Each row comes from the steps of one path. Every step used is in the known rows, and no mark comes twice. Write the path behind each row, first mark first.
(in the rows, 128 means zero)
Known rows
fomug -> zopo -> vata -> nuki -> sizuv: [112 132 136 193 156  79 179 101 150  79  97 144 143 123 167 178 156 119
 146 122 163  83  77 143]
zopo -> vata -> nuki: [116 123 130 181 152 100 171 117 136 111 121 148 129 122 182 181 146 110
 158  88 161  95  79 160]
sizuv -> nuki -> vata -> zopo -> fomug: [124 115 124 136 132 115  96 137 108 156 109 133 142 116 207 159 177 155
 159  88 175 132 150  72]
fomug -> zopo -> mudep: [138 160 121 211  80 129 122  99 155 129  97 144 138 144  86 145 163 107
 110 104 184 120  93 138]
givo -> sizuv -> zonad: [149  84 113 141 147 149 144 140 137 142  96 163 126 115 100 148 132 141
 125 154 129 147 186 134]
givo -> sizuv -> nuki -> vata -> zopo: [137  81 138 124 155 126 100 144 124 163 110 131 155 110 162 152 162 161
 149 129 145 159 143  97]
mudep -> zopo -> vata -> nuki: [132 123 119 181 142 106 174 129 127 118 131 155 145 124 187 182 157  97
 145  95 152 113  71 140]
gozo -> sizuv: [127 103 144 171 102 154 147 150 149 179 140 141 127 152 112 103 146 122
 122 153 155 159 152 130]
vata -> nuki -> sizuv -> givo: [157 124 152 167  81 113 191 127 140 133  92 150  97 134 128 119 140 142
 105 203 163 135 120 141]
nuki -> vata -> zopo: [129 111 147 126 160 107 114 118 151 160 130 144 139 121 186 164 169 122
 148  83 181 153 114  94]
vata -> nuki -> sizuv: [138 109 145 170 130 121 200 110 130 121  99 151 100 147 136 151 167 139
 122 173 176 112 114 128]
zopo -> vata -> nuki -> sizuv -> givo: [148 125 146 164 112  92 176 127 140 106 106 149 120 114 169 138 127 123
 122 168 148 117  96 152]
givo -> sizuv -> gozo: [156 109 135 129  98 140 125 132 166 155 110 126 127 127  88 115 135 163
 129 172 119 152 173 146]
zopo -> mudep -> givo -> sizuv -> nuki: [166 122  98 159  65 189 105 124 103 162  88 115 139 143  24 108 152 116
  91 167 121 152 114 150]
fomug -> zopo -> mudep -> givo -> sizuv -> gozo: [159 159 107 153  51 158  95  99 157 150  78  87 155 133   4 126 141 110
 104 152 105 143 117 170]
zopo -> mudep -> givo -> sizuv -> zonad: [167 114  88 137 100 186 121 116 112 150  80 131 133 126  22 144 136  91
  93 149 117 151 147 156]
mudep -> givo -> sizuv -> nuki -> vata: [143  90 124 119 110 171 110 137 132 187  98 125 148 131  66 116 158 129
 110 138 111 177 128 104]
fomug -> zopo -> mudep -> givo -> sizuv: [149 153  97 183  80 168  99  95 138 139  91 114 171 141  11 144 157  87
 103 133 123 140  90 169]
mudep -> givo -> sizuv: [148 112 107 136 116 172 122 117 138 160 115 129 148 144  48 121 151 107
 114 162 112 162 128 156]
vata -> nuki -> sizuv -> zonad: [139  90 132 152 147 120 212 122 120 117  69 161  82 130 139 164 149 140
 119 175 171 109 154 117]
givo -> sizuv: [148 103 125 158 130 149 131 128 146 145 122 153 145 134  95 134 152 140
 129 154 134 147 146 143]
zopo -> mudep: [155 139 126 183  81 146 128 111 136 146 114 150 117 143  95 136 160 110
 104 116 183 131 105 135]
fomug -> zopo: [120 141 128 193 109 114 136 112 170 133 105 153 136 145 118 135 157 124
 129 114 174 131 115 127]
nuki -> vata -> zopo -> mudep -> givo: [151 142 120 122 114 144  91  94 127 170 114 112 143 130 110 163 173  73
 116  76 170 156  73 116]
mudep -> zopo -> vata: [143 120 116 162 136 117 131 136 148 133 148 165 154 126 172 138 153  98
 126  98 152 141 102 117]
zonad -> sizuv -> nuki -> vata -> zopo: [113  71 152 128 150  98 101 133 119 163  94 167 104 126 207 148 158 167
 103 134 184 144 150  67]
givo -> sizuv -> nuki: [145  91 124 163 111 151 130 148 126 152 103 149 132 132 102 112 150 166
 123 173 135 149 157 126]
nuki -> sizuv: [148 106 142 151 122 133 155 118 151 134 114 163 108 150 117 108 164 140
 103 178 176 139 143 103]

Which path is each row?
[129  99 150 132  91 114 124 122 163 153  95 161  76 145 131 113 132 169
  84 180 158 134 180 115] => zonad -> sizuv -> gozo
[ 99 145 127 209 147  82 167 106 151  94 103 140 150 120 175 193 149 106
 165  73 160  85  65 161] => fomug -> zopo -> vata -> nuki
[138 112 133 132  85 169  93 142 104 207 115  88 143 132 104 119 161  92
 109 120 153 175 107 106] => gozo -> sizuv -> nuki -> vata -> zopo -> mudep -> givo
[129  98 150 148 107 132 130 142 147 178 104 153 116 134 144 117 163 149
 119 108 174 157 129  72] => sizuv -> nuki -> vata
[148 115 155 140 100 112 193 114 150 131  87 125  83 139 128 134 152 162
 123 190 160 115 140 128] => vata -> nuki -> sizuv -> gozo
[128  99 144 130 139 109 113 138 131 169 109 138 125 120 191 142 166 149
 141 101 185 152 124  78] => sizuv -> nuki -> vata -> zopo
[129 141 106 155 138 117 109 117 116 125 126 138 139 128 189 165 169 133
 164 110 176 117 150 125] => vata -> zopo -> fomug
[162 124 136 162 106  96 178 140 132 113 117 155 137 114 174 137 139 112
 107 173 141 134  91 133] => mudep -> zopo -> vata -> nuki -> sizuv -> givo
[151 140 118 167 113 124 110 107 123 134 117 136 128 130 147 158 163 111
 127 111 194 126 102 141] => vata -> zopo -> mudep
[132 102 127 124 107 135  78 110  95 173  79 135 111 134 127 146 162 119
  70 127 171 145 106  91] => zonad -> sizuv -> nuki -> vata -> zopo -> mudep -> givo
[113 111 124 178 172  79 193 114 139  73  69 154 125 105 168 192 138 119
 143 123 157  81 120 132] => fomug -> zopo -> vata -> nuki -> sizuv -> zonad
[161 123 116 114 129 161  77 100 119 166 114 107 173 119  79 174 168  86
 121 101 131 163  90 136] => nuki -> vata -> zopo -> mudep -> givo -> sizuv
[119  82 155 136 129 131 115 165 127 197 129 121 137 127 179 121 158 141
 141 126 165 171 148  82] => gozo -> sizuv -> nuki -> vata -> zopo
[159 112 152 123  93 124 150 122 168 144 103 136  90 143 109  89 147 162
 104 193 159 144 170 105] => nuki -> sizuv -> gozo
[113 100 136 143 123 136  99 167 104 182 129 115 153 123 196 139 168 149
 159 114 156 150 174  78] => gozo -> sizuv -> nuki -> vata -> zopo -> fomug
[153 154 101 145 100 149 101  94 117 150 110 112 131 142  98 147 162  77
 113 116 170 141  82 152] => vata -> zopo -> mudep -> givo
[146 109 128 166 151 104 186 124 124 105 124 158 138 129 181 166 164 111
 125 144 155 112  86 120] => mudep -> zopo -> vata -> nuki -> sizuv
[144 130 115 164  74 167  88 114 131 168  73 107 172 129  29 137 165 109
  99 114 122 155  90 116] => fomug -> zopo -> mudep -> givo -> sizuv -> nuki -> vata
[130  92 129 150 178  99 198 124 122  90  88 161 105 106 177 180 135 123
 136 139 157  92 132 128] => zopo -> vata -> nuki -> sizuv -> zonad
[148 130 120 126  94 149  90 114 108 178  93 105 132 129 116 139 169  98
 109  95 171 156  83  99] => sizuv -> nuki -> vata -> zopo -> mudep -> givo
[129  91 144 145 120 111  86 121 103 159  87 158 109 124 176 161 162 149
  84 125 193 130 127  78] => zonad -> sizuv -> nuki -> vata -> zopo -> mudep
[140  91 119 103 140 149  91 132 117 179 104 110 157 119 115 139 162 128
 134 133 123 173 124 109] => mudep -> givo -> sizuv -> nuki -> vata -> zopo
[119  81 136 166 104 124 128 138 124 151  86 181  83 148 145 107 146 172
  78 180 176 132 163 100] => zonad -> sizuv -> nuki
[161 110 119 136  81 185  93 125 115 184  89 115 153 131  36 125 162 112
  93 128 122 167 106 113] => zopo -> mudep -> givo -> sizuv -> nuki -> vata
[148 130 139 144 126 120  99 106 135 156 120 135 139 119 157 174 172 105
 129  72 192 142  91 105] => nuki -> vata -> zopo -> mudep
